Every row comes from one small tree of marks. The marks that hang from a mark follow it in brackets, in alphabetical order. Every link used is in the known rows. Which tree was each row made from?
Known rows:
porim(luzu(datim favupu(rufit) vepomi)): [-0.13 -0.39 -0.15  0.11  0.22 -0.07 -0.34  0.26  0.21  0.62 -0.29  0.02
 -0.23  0.13 -0.31 -0.07  0.16  0.00]
favupu(luzu): [-0.23  0.25 -0.26  0.30 -0.24  0.09 -0.07  0.20  0.22 -0.28  0.41  0.02
 -0.11 -0.15  0.23  0.06 -0.02 -0.31]
rufit(favupu): [ 0.06  0.42  0.09  0.02 -0.49  0.32 -0.15 -0.14  0.36 -0.09  0.07  0.40
 -0.01 -0.29 -0.06 -0.05 -0.09 -0.46]
raguz(vepomi(luzu(datim))): [-0.25  0.06 -0.16  0.18 -0.02 -0.13 -0.29 -0.16  0.08 -0.17  0.40  0.31
  0.33 -0.32 -0.03  0.33 -0.20 -0.17]
vepomi(luzu(datim) raguz): [-0.31 -0.03  0.05 -0.30  0.27 -0.24  0.08 -0.30 -0.09 -0.36  0.32  0.07
  0.16 -0.39 -0.34  0.02 -0.12 -0.26]
vepomi(luzu(favupu(lupebe rufit))): [ 0.22  0.52  0.12 -0.10 -0.17  0.12  0.10  0.26  0.07 -0.32  0.26 -0.26
  0.04 -0.19  0.23 -0.13 -0.08  0.41]
luzu(datim favupu(rufit) vepomi(raguz)): [ 0.21 -0.63  0.02 -0.19  0.28 -0.03  0.06 -0.36 -0.40  0.30 -0.56  0.11
 -0.18  0.21 -0.73 -0.15  0.33  0.07]
datim(luzu): [-0.07  0.39 -0.16  0.21 -0.57  0.26 -0.29 -0.02  0.57 -0.02  0.51  0.03
 -0.21 -0.38  0.22  0.05  0.04 -0.49]
favupu(lupebe luzu(vepomi(raguz)) rufit): [ 0.08  0.13  0.13 -0.08 -0.17 -0.19  0.53 -0.06 -0.43 -0.13 -0.10 -0.18
  0.00  0.41  0.37 -0.21 -0.15  0.40]
raguz(vepomi(luzu(datim favupu(lupebe)))): [ 0.00  0.32  0.03  0.07  0.11  0.15 -0.22  0.09 -0.01 -0.03  0.15  0.21
  0.47 -0.19 -0.03  0.33 -0.07  0.08]
luzu(datim favupu(lupebe rufit) vepomi(raguz)): [ 0.17 -0.31  0.28 -0.26  0.26  0.13  0.23 -0.19 -0.47  0.17 -0.57  0.03
 -0.03  0.31 -0.46 -0.12  0.28  0.31]
lupebe(favupu(luzu rufit)): [ 0.22  0.15  0.09  0.08 -0.21 -0.06  0.21  0.08  0.13 -0.55  0.22 -0.47
 -0.32  0.13  0.70 -0.18 -0.04  0.09]
luzu(favupu(rufit)): [ 0.25  0.16 -0.06  0.21 -0.31  0.28 -0.11  0.06  0.06 -0.11  0.03 -0.05
 -0.34 -0.01 -0.17 -0.18  0.28 -0.02]
vepomi(luzu(datim favupu(lupebe)) raguz): [-0.06  0.20  0.27 -0.43  0.44  0.06  0.18 -0.02 -0.14 -0.27  0.01 -0.06
  0.35 -0.27 -0.32  0.04  0.01  0.02]
lupebe(favupu(luzu(datim vepomi))): [-0.16 -0.23 -0.07  0.06  0.26 -0.03 -0.04  0.03  0.17 -0.10 -0.13 -0.17
 -0.25  0.04  0.19  0.14  0.16 -0.02]
porim(luzu(datim favupu(lupebe rufit) vepomi)): [-0.17 -0.09  0.10  0.04  0.23  0.06 -0.18  0.42  0.14  0.50 -0.33 -0.08
 -0.12  0.23 -0.09 -0.04  0.12  0.22]
raguz(vepomi(luzu)): [-0.17  0.46 -0.24  0.23 -0.31 -0.08 -0.25 -0.18  0.14 -0.15  0.48  0.29
  0.14 -0.27  0.06  0.28 -0.30 -0.11]
lupebe(favupu(luzu(datim vepomi(raguz)) rufit)): [ 0.18 -0.43  0.16 -0.20  0.28 -0.33  0.34 -0.23 -0.27 -0.20 -0.27 -0.35
 -0.21  0.32  0.22 -0.14  0.01  0.14]

Write each row's tree:
[ 0.25 -0.12 -0.09  0.12  0.03 -0.10 -0.21 -0.08 -0.08  0.00  0.15  0.13
  0.34 -0.11 -0.09  0.16 -0.07  0.08] : raguz(vepomi(luzu(datim favupu(rufit))))
[-0.29 -0.45 -0.18 -0.02  0.29 -0.21  0.07 -0.15 -0.24  0.11 -0.09  0.15
  0.02  0.06 -0.30  0.12  0.02 -0.22] : favupu(luzu(datim vepomi(raguz)))
[ 0.20  0.16 -0.32  0.10 -0.29  0.35 -0.39  0.03  0.47  0.58 -0.06  0.07
 -0.32 -0.19 -0.24  0.12  0.20 -0.18] : datim(luzu(favupu vepomi))
[ 0.19  0.14  0.10  0.07  0.01  0.00 -0.06  0.04 -0.16 -0.12  0.13  0.05
  0.45 -0.05  0.10  0.15 -0.11  0.28] : raguz(vepomi(luzu(datim favupu(lupebe rufit))))
[ 0.14 -0.19 -0.01 -0.04  0.17 -0.04 -0.10  0.13  0.06 -0.19  0.23 -0.19
  0.09 -0.31 -0.12 -0.06  0.08  0.08] : vepomi(luzu(datim favupu(rufit)))
[-0.08 -0.05  0.23  0.22 -0.07 -0.01  0.25  0.34 -0.17 -0.47  0.24 -0.28
  0.24  0.14  0.65 -0.12  0.02  0.17] : favupu(lupebe luzu(datim) rufit)
[ 0.02  0.38  0.12  0.23 -0.41  0.05  0.29  0.31 -0.09 -0.50  0.34 -0.31
  0.04  0.19  0.75 -0.17 -0.11  0.22] : favupu(lupebe luzu rufit)
[-0.20 -0.02 -0.28  0.01 -0.03 -0.13  0.13 -0.19 -0.13  0.09 -0.03  0.14
 -0.19  0.07 -0.17  0.06 -0.09 -0.12] : favupu(luzu(vepomi(raguz)))
[ 0.15  0.14 -0.17  0.04 -0.30  0.07 -0.04  0.02  0.23  0.28 -0.10  0.35
  0.07 -0.06  0.04  0.03 -0.22 -0.22] : rufit(favupu(luzu(vepomi)))
[ 0.25  0.41  0.00 -0.22 -0.16  0.35 -0.01 -0.09  0.16  0.45 -0.25  0.02
 -0.10  0.00 -0.17  0.03  0.12 -0.03] : datim(luzu(favupu(lupebe) vepomi(raguz)))
[-0.08 -0.14  0.20 -0.23  0.36 -0.07  0.06  0.17 -0.11  0.46 -0.47 -0.07
 -0.03  0.31 -0.28 -0.15  0.07  0.16] : porim(luzu(datim favupu(lupebe rufit) vepomi(raguz)))
[ 0.12 -0.41  0.05  0.06  0.15 -0.17  0.12  0.00 -0.03 -0.17 -0.16 -0.36
 -0.28  0.22  0.41 -0.08  0.08  0.19] : lupebe(favupu(luzu(datim vepomi) rufit))
[ 0.04 -0.67 -0.05 -0.03  0.14 -0.37  0.27 -0.21 -0.46  0.02 -0.13 -0.06
 -0.01  0.29 -0.06 -0.15 -0.03  0.05] : favupu(luzu(datim vepomi(raguz)) rufit)
[ 0.07  0.04  0.32 -0.29  0.10  0.05  0.31 -0.06 -0.17  0.16 -0.37  0.27
  0.46  0.12  0.02  0.01 -0.20 -0.08] : rufit(favupu(lupebe luzu(datim vepomi(raguz))))
[-0.67 -0.19 -0.23  0.16  0.14 -0.10 -0.44  0.15  0.39  0.48 -0.04  0.26
 -0.30 -0.10 -0.27  0.16  0.03 -0.29] : porim(luzu(datim vepomi))
